Each row was made from one path, in order. Every step used is in the known rows, and no mark comes twice. Write each row's path.
In the rows, zero is written as 128.
Known rows
V -> C -> R -> Q -> H: [109 174  82 141  81  86 150 126  58 148 161 159 172 112  78 115 155 182
 118  87 142 157 120  90 125  49 159 152 124 130 177 125 146  62 138 125
 143  91  92  64 150  89 177]
Q -> H: [117 164  96 148 146 117 112 132  93 119 150 173 152 111 104 108 137 152
 136  90 162 135 106 107 136  52 145 147 114 117 165  80 128  93 138 147
 130 128 106  80 130  98 168]
A -> E -> J: [156 151  90 136 102 105  81 128  92 149 128 174 161 124  93  81 115 149
 141 121 155 126 144 126 155  87 144 123 123  96 158 104 109  89 127 152
 110 149 122 107 135 117 156]
A -> J -> E -> U: [140 182  82 136 119  95 127 141  98 149 132 160 153 118  59  64 115 145
 141  83 151 130 120 135 117  74 140 162 112 103 145  97 121  94 127 160
  94 130 131 130 124  92 144]
Q -> R -> C -> U: [138 186  78 144 134 105  95 136  88 163 143 168 153 110  79  98 110 153
 118  99 155 126 109  93 128  57 162 151  96 115 154  81 155  68 116 134
 162 143  97  86  95  80 156]
U -> C -> V -> H -> Q -> R: [154 159 108 147 125  88 141 134  60 105 163 132 145 132  96  81 110 166
 158 118 113 121 131  99 120  69 158 176 102 120 135  87 183 100 122 119
 165 126  81  72  51  83 162]
J -> A: [132 145  93 146 127  94 107 145 119 139 146 152 127 138  86 116 134 156
 148 101 171 150 109 132 142  97 158 160  95  90 156  79 144 128 140 152
 106 144 122  87 113 108 151]
U -> C -> R: [147 139  70 145 122 102 138 146  90 133 149 154 145 115  95  97 117 181
 147  92 132 142 118 119 116  60 175 142 123 105 142  85 165  82 124 135
 139 120 111  86  97  95 143]
E -> J -> A: [147 154  95 127 117  92 102 142  99 132 134 158 138 141  66 124 135 170
 145 112 176 150 122 140 158  84 168 136 106  93 157  66 136 122 143 149
 100 159 137  99 110 113 150]
E -> J -> A -> C -> V -> H: [146 165 116 118 130  95 128 154  55  99 138 134 138 146  44 107 142 156
 138 112 177 136 155 126 143  76 181 169  92  66 163  91 161 115 149 126
 120 162 133  98  81 110 169]
E -> U -> C: [148 164  79 135 144 104 125 133 106 100 144 161 152 104 108  92 101 189
 134 118 147 130 122 139  92  48 145 123 115 111 140  68 149  98 118 143
 125 137 130 115 112 105 146]
Q -> R -> C -> A -> E -> U: [157 184  82 155  91  88 101 125 110 144 159 181 163 146  99  67 122 138
 104 104 147 133 117 104 101  82 130 152 104 111 163 100 136  64 118 132
 141 150 108  86 148  72 168]
R -> C -> A -> J -> E -> U: [151 198  72 143 102  92 138 153  93 161 150 152 160 132  48  74 136 136
 120  73 152 145 112 113  82  67 159 168  94 102 165 100 119  87 116 139
 108 139 121 111 132  87 163]
U -> C: [145 151  80 145 147 113 111 147 100 121 146 152 150 104 116  96 117 175
 151 112 141 137 115 135 116  55 162 137 110 108 147  80 148 108 115 147
 129 132 110  95 105 103 146]
R -> C -> V -> H: [118 167 103 146 148 103 123 132  82 116 155 149 150 147  86 118 130 159
 141 113 158 127 123  88  87  48 173 138  82  70 167 101 157  81 128 105
 151 137  99  77 101 109 195]
E -> U -> C -> V -> H -> Q: [155 159  99 135 130  92 162 130  70  82 157 129 139 138  84  89  96 183
 145 126 130 116 150 103  68  65 152 149 105 105 135  75 169 102 125 110
 143 129 108 102  63 118 168]
E -> U: [138 162  94 137 136 102 117 127 120 115 138 167 141 133  96 100 111 172
 135 114 161 119 121 136  99  61 129 124 115  99 150  72 143  93 135 140
 114 143 133 111 127 110 153]
V -> H -> Q -> R -> C -> A: [171 181 103 162 101  88 147 132  75 147 166 138 148 169  88 105 141 152
 132 109 139 127  99  98  95  69 147 182  89 108 169  82 169  87 124 107
 146 139  90  38 105  74 180]
C -> V -> H: [124 153 117 142 149  98 126 142  90 113 151 146 132 159  88 108 118 160
 153 100 153 119 135 102 110  70 163 146  88  79 156  93 162  93 136 120
 132 133 107  82  90 117 180]
A -> C -> V -> H -> Q: [153 153 113 143 123 112 147 148  60 115 143 119 140 131  76  80 126 137
 148 117 143 111 154 111 100  69 150 197 111  86 152 103 157 106 139 120
 147 139  99  85  72 103 177]
E -> U -> C -> A: [164 165  78 139 129  97 138 153 107 108 160 153 137 134  98  93 111 181
 125  97 142 136 127 129  76  62 153 136 100 120 151  61 157 106 114 138
 121 139 125 101 112 111 151]
J -> A -> C -> R -> Q: [141 147  96 148  68 101 144 150  85 142 137 141 151 106  67  96 159 173
 128  88 154 164 122 131 146  78 173 179 110  78 168 129 159 104 148 133
 143 134 117  96 122  83 139]
J -> E -> A: [141 146  89 138 111 102 101 136 122 145 129 173 128 144  75  62 128 155
 131  90 154 129 131 121 128  68 141 126  99  97 136  72 132 115 139 160
  79 128 107 107 136  94 123]
H -> D: [156 152  79 149 121 116 102 131 116 147 139 157 141 141  86 116 141 151
 142  99 146 117 119 130 112  89 128 163 112 110 137  99 145  81 137 159
 114 132 116 109 109 107 169]
E -> J -> A -> C: [158 161  97 125 117 107 106 151  78 124 132 148 144 115  63 102 145 155
 134 116 180 145 133 156 155  72 169 162 116  82 159  78 137 127 143 153
 106 169 138 109 108  99 147]
R -> C -> A -> E -> J: [167 169  77 144  89 103  91 141  88 160 144 169 166 142  85  92 139 141
 118 109 153 143 135 106 117  76 163 130 106  96 179 104 108  80 114 132
 124 157 113  88 145 109 178]
H -> Q -> R -> C: [152 169  88 155 105 102 113 120  89 150 148 153 162 116 100  87 132 149
 142 130 139 128  97 116 116  58 142 166 120 117 144  83 144  87 126 128
 159 147  90  73 104  63 162]
R -> Q: [129 156 104 151 102 107 114 134 105 135 134 159 159 110 106 105 139 183
 142 108 144 140 114 127 125  56 149 130 104  97 168 116 138 107 128 137
 136 134 106  99 138 105 153]
E -> U -> C -> V: [134 155  86 127 145  99 125 142  98  84 151 156 142 111  94  86  99 179
 139 110 140 130 145 116  83  51 161 125 108 106 134  75 156  97 123 131
 150 138 116 126  78 112 156]
J -> E -> U -> C -> V -> H: [130 169  96 128 151  80 151 131  85  90 154 148 136 142  61  66  97 182
 140  83 133 132 130 104  82  68 161 130  83  87 132  84 165  92 132 123
 121 122 114 109  77 110 159]
A -> E -> U -> C -> V: [139 150  81 137 121 100 107 134  99 101 151 167 154 108 104  59  92 157
 134 113 131 132 163 104  98  82 149 133 114 105 137 110 131  89 115 138
 144 134 109 128 101 116 157]

Write each row's path
[133 176  89 152 131 104  96 125 100 143 151 170 163 115 107  98 134 158
 136 115 153 133  89 120 125  45 152 145 108 102 156  88 149  79 124 135
 151 147 102  77 122  63 162]
Q -> R -> C
[110 169 105 150 109 115 118 125  86 117 143 172 170  94 105 111 151 175
 128  92 149 148 104 100 138  45 149 139 106 114 177 112 126  94 134 138
 147 121  98  87 146  97 165]
R -> Q -> H
[140 143  97 128 112 111 102 155  93 124 129 160 132 123  58  34 135 133
 123  85 150 126 165 114 116  56 155 156 105  86 131  96 135 113 143 154
 109 140  98 125 102  86 132]
J -> E -> A -> C -> V
[147 182  67 135 127  98 134 145  86 128 139 151 161  94  69  58 108 163
 141  90 135 139 123 137 112  66 155 157 111 111 136  93 131 101 112 161
 106 124 127 134 108  87 135]
A -> J -> E -> U -> C
[143 157 102 144 131 104 124 131  93 125 150 144 134 171  70 123 137 151
 146  95 143 109 140 102 100  92 144 167  90  91 142 111 168  75 141 130
 126 125 109 101  81 117 192]
C -> V -> H -> D
[124 166  98 150  86 123 149 136  58 122 139 163 174  81  85  88 163 166
 114  77 145 149 115 102 138  34 162 170 130 101 177 130 142  71 144 131
 166 118 102  87 137  74 156]
A -> C -> R -> Q -> H
[149 199  81 155  99  88 120 154  81 186 159 155 162 132  60  65 148 122
 131  61 136 152  94 112 130  71 166 196  90 115 162 112 136  85 114 149
 130 137  98  81 117  50 159]
Q -> R -> C -> A -> J -> E
[146 185  74 152 103 100 126 164  87 186 151 145 158 127  57  78 151 126
 133  62 146 154 106 112 104  73 175 185  87 101 169 114 120  96 112 146
 113 135 105  89 125  83 166]
R -> C -> A -> J -> E
[122 159  84 149  95 110 151 130  64 112 153 166 175  83 102 101 145 196
 126  79 125 162 107  89 131  35 176 141 117 119 163 114 154  75 129 127
 169 103  93  83 123  85 151]
U -> C -> R -> Q -> H
[152 152  71 142 108  91 108 132 116 111 149 163 147 111 102  76 104 162
 129 115 154 150 134 128 125 112 149 150 104  98 143  96 136 115 122 152
 108 140 126 114 126 110 140]
J -> A -> E -> U -> C
[148 178  91 155 117  95 109 143 101 152 164 164 150 144  94 102 145 149
 124  92 151 140  96 114 110  56 157 159  93 110 167  83 154  85 120 129
 149 150 100  63 122  67 169]
Q -> R -> C -> A
[153 172  84 151 104  92 127 169  93 183 148 143 139 142  57  72 140 125
 146  53 140 145 117 122 128  92 164 192  93 113 163 107 124 109 118 161
  98 128 113  94 114  93 151]
C -> A -> J -> E
[126 158  82 125 136  85 131 140 100 105 151 158 136 118  63  55  98 169
 140  79 129 142 132 114  87  67 161 128 100 104 121  82 146  99 131 138
 130 132 112 128  75 107 145]
J -> E -> U -> C -> V
[114 157  90 142 137 107 104 145  99 131 151 159 151 119  89 104 133 149
 140 108 157 137 125  98  92  49 173 137 101  85 153  94 136  86 127 121
 159 147  97  97  98 105 181]
R -> C -> V
[128 177  68 144  61  94 149 116  62 156 162 158 177 127  63 128 173 173
 110  80 132 150 124  86 114  71 141 172 125 141 160 141 153  44 145 135
 137  85  94  83 141  89 192]
V -> C -> R -> Q -> H -> D
[166 167  88 159  89  95 125 138  92 160 163 147 150 142  92  93 141 140
 132 105 136 135 101 108 101  68 145 184 106 127 157  78 150  94 124 123
 156 149  88  59 105  69 170]
H -> Q -> R -> C -> A
[131 151 101 139 139 117 109 159  86 121 140 146 141 104  85  77 130 134
 142 101 154 123 148 126 113  56 161 172 114  88 149 105 144 103 136 143
 149 150 110 110  88  96 165]
A -> C -> V
[159 187  92 151 118  98 134 126  64 157 146 143 151 135  71 102 108 157
 124 114 145 113 112  78 114  71 154 176  92 111 156  84 167  72 118 113
 159 135  88  62  78  87 169]
V -> H -> Q -> R -> C -> U
[138 160  96 148 107  96 113 129  83 141 156 152 154 120  89  83 132 139
 143 121 134 131 119  95 107  58 153 172 117 115 138  90 148  86 132 118
 182 150  79  84  72  73 172]
H -> Q -> R -> C -> V
[142 161  70 153  76 119 150 120  70 120 153 165 177  97  84 113 163 187
 118  71 113 154 113  86 122  59 159 162 121 131 147 130 161  57 134 138
 163  98  94 103 112  85 165]
U -> C -> R -> Q -> H -> D
[127 171  82 140  91 103 165 118  71  87 152 173 177  87  95  99 132 207
 110  86 128 155 112  91 107  32 160 123 124 120 160  99 154  66 132 121
 160 109 109 104 129  88 148]
E -> U -> C -> R -> Q -> H
[157 195  86 157 107 101 114 159  80 165 161 153 171 129  89  95 151 130
 129  93 149 139 109 119 125  57 167 189 101 118 174 104 147  84 105 141
 150 145 102  77 122  54 167]
Q -> R -> C -> A -> J
[158 165  91 151 129 111 125 123 100 134 142 147 141 165  84 128 139 163
 141 103 147 108 121 120 107  90 131 165  95  94 150 103 168  76 139 142
 102 120 120  91 111 110 182]
V -> H -> D
[151 166  84 134 144 125 108 161  82 151 128 147 140  95  73  83 109 141
 122  93 162 115 142 116 127  64 159 173 108 103 157  93 142  98 122 152
 135 143 115 109  93 108 148]
A -> C -> U
[149 161  84 135 134 113 112 168  90 149 134 140 127 106  55  95 121 139
 122  87 176 136 137 122 146  96 170 194  95  94 158  88 149 122 132 156
 124 150 121 103  85 110 143]
J -> A -> C -> U
[157 153 107 152 121 103 143 131  87 134 142 134 137 150  93 108 116 162
 156 125 146 114 119 118 109  81 136 165 105  98 155  86 152 105 134 124
 115 128 105  67 104 113 170]
V -> H -> Q
[146 157 121 148 114  83 135 128  73 123 155 139 135 158  83  87 115 150
 157 111 129 114 130  97 125  80 142 181 103 111 143  88 173  91 139 118
 155 132  90  67  66  87 172]
C -> V -> H -> Q -> R
[155 146  88 159  99  99  98 150 115 164 152 161 139 150 104  77 125 128
 135  87 144 135 137 110 124 108 142 162 101 106 171 111 123  97 119 148
 115 136 105  79 141 111 165]
C -> A -> E
[170 181  85 146  81  91  85 130  83 160 152 180 171 143  87  80 138 136
 117 108 146 139 125 107 139  76 154 145 107 111 172 103 124  69 114 135
 140 159 106  78 142  77 168]
Q -> R -> C -> A -> E -> J
[145 141  85 143 103 103 135 156  91 145 144 143 131 123  64  95 143 148
 134  86 164 151 122 134 144  87 171 191 118  79 154  98 159 104 152 142
 123 139 123  87 104  82 144]
J -> A -> C -> R
[142 152  86 144 100  88 102 127 127 127 142 173 139 140  90  87 111 147
 128 110 169 141 133 125 135 123 132 155 106  89 151 101 125 108 140 151
  99 144 133 112 139 111 150]
J -> A -> E -> U
[121 181 112 148 142  93 117 126  77 117 162 158 155 150  89 101 130 158
 137 109 150 125 109  91 111  49 166 152  84  82 160  99 172  71 130 108
 164 140  92  65  94  73 184]
Q -> R -> C -> V -> H
[138 145  80 136 111  84 108 140 109  99 156 161 140 121  87  72 102 153
 131 106 148 152 158 106 118 111 162 152  99  94 137 105 138 114 126 143
 132 141 115 124  93 117 153]
J -> A -> E -> U -> C -> V
[133 157  68 137 107  80 135 142  85 171 157 147 143 146  75 110 127 165
 141 101 148 139 128 117 110  69 157 153 128 114 156  96 155  69 136 133
 114 108 110  66 124  97 169]
V -> C -> R
[131 144  96 151  80  98 139 135  95 149 135 160 156 119  88 106 140 188
 140  90 135 146 113 115 125  59 160 133 114  93 163 118 152  77 136 124
 145 121 105  90 128  95 147]
C -> R -> Q
[137 160 101 149 119 101 142 132  72 126 152 132 147 141  81 110 127 153
 146 124 146 121 127  87  79  63 164 161  97  82 156  99 151  88 131  99
 154 139  88  76  81 110 194]
R -> C -> V -> H -> Q
[160 149  87 126  93  99 132 151  70 139 132 148 143 127  45 102 145 162
 131  98 171 151 133 138 157  77 181 165 127  80 155  83 151  99 153 141
 116 156 143  99  99  90 142]
E -> J -> A -> C -> R
[155 184  85 139 103  88 140 159 101 159 146 153 141 147  49  69 126 138
 131  61 146 139 125 127 104  87 147 174  98 114 155  94 127 100 121 156
  93 133 130 115 122  96 150]
C -> A -> J -> E -> U
[140 182  96 148 126 100 115 116  79 126 160 157 159 160  75 116 146 151
 132 103 138 116 119  88 100  70 148 172  86  92 142 116 182  51 135 117
 159 133  97  88  81  75 199]
Q -> R -> C -> V -> H -> D
[137 171  87 147 132 110 123 125  86 125 155 147 151 160  70 130 147 153
 131 105 146 119 131  90  75  73 155 161  84  81 148 117 164  59 134 115
 142 130 101  97  90 108 206]
R -> C -> V -> H -> D
[148 148  85 145 115 116 134 151  83 147 138 150 144 117  81  80 133 150
 137  92 151 128 127 134 126  57 159 174 133  85 151 100 153  76 142 140
 137 135 121  93 110  82 150]
A -> C -> R
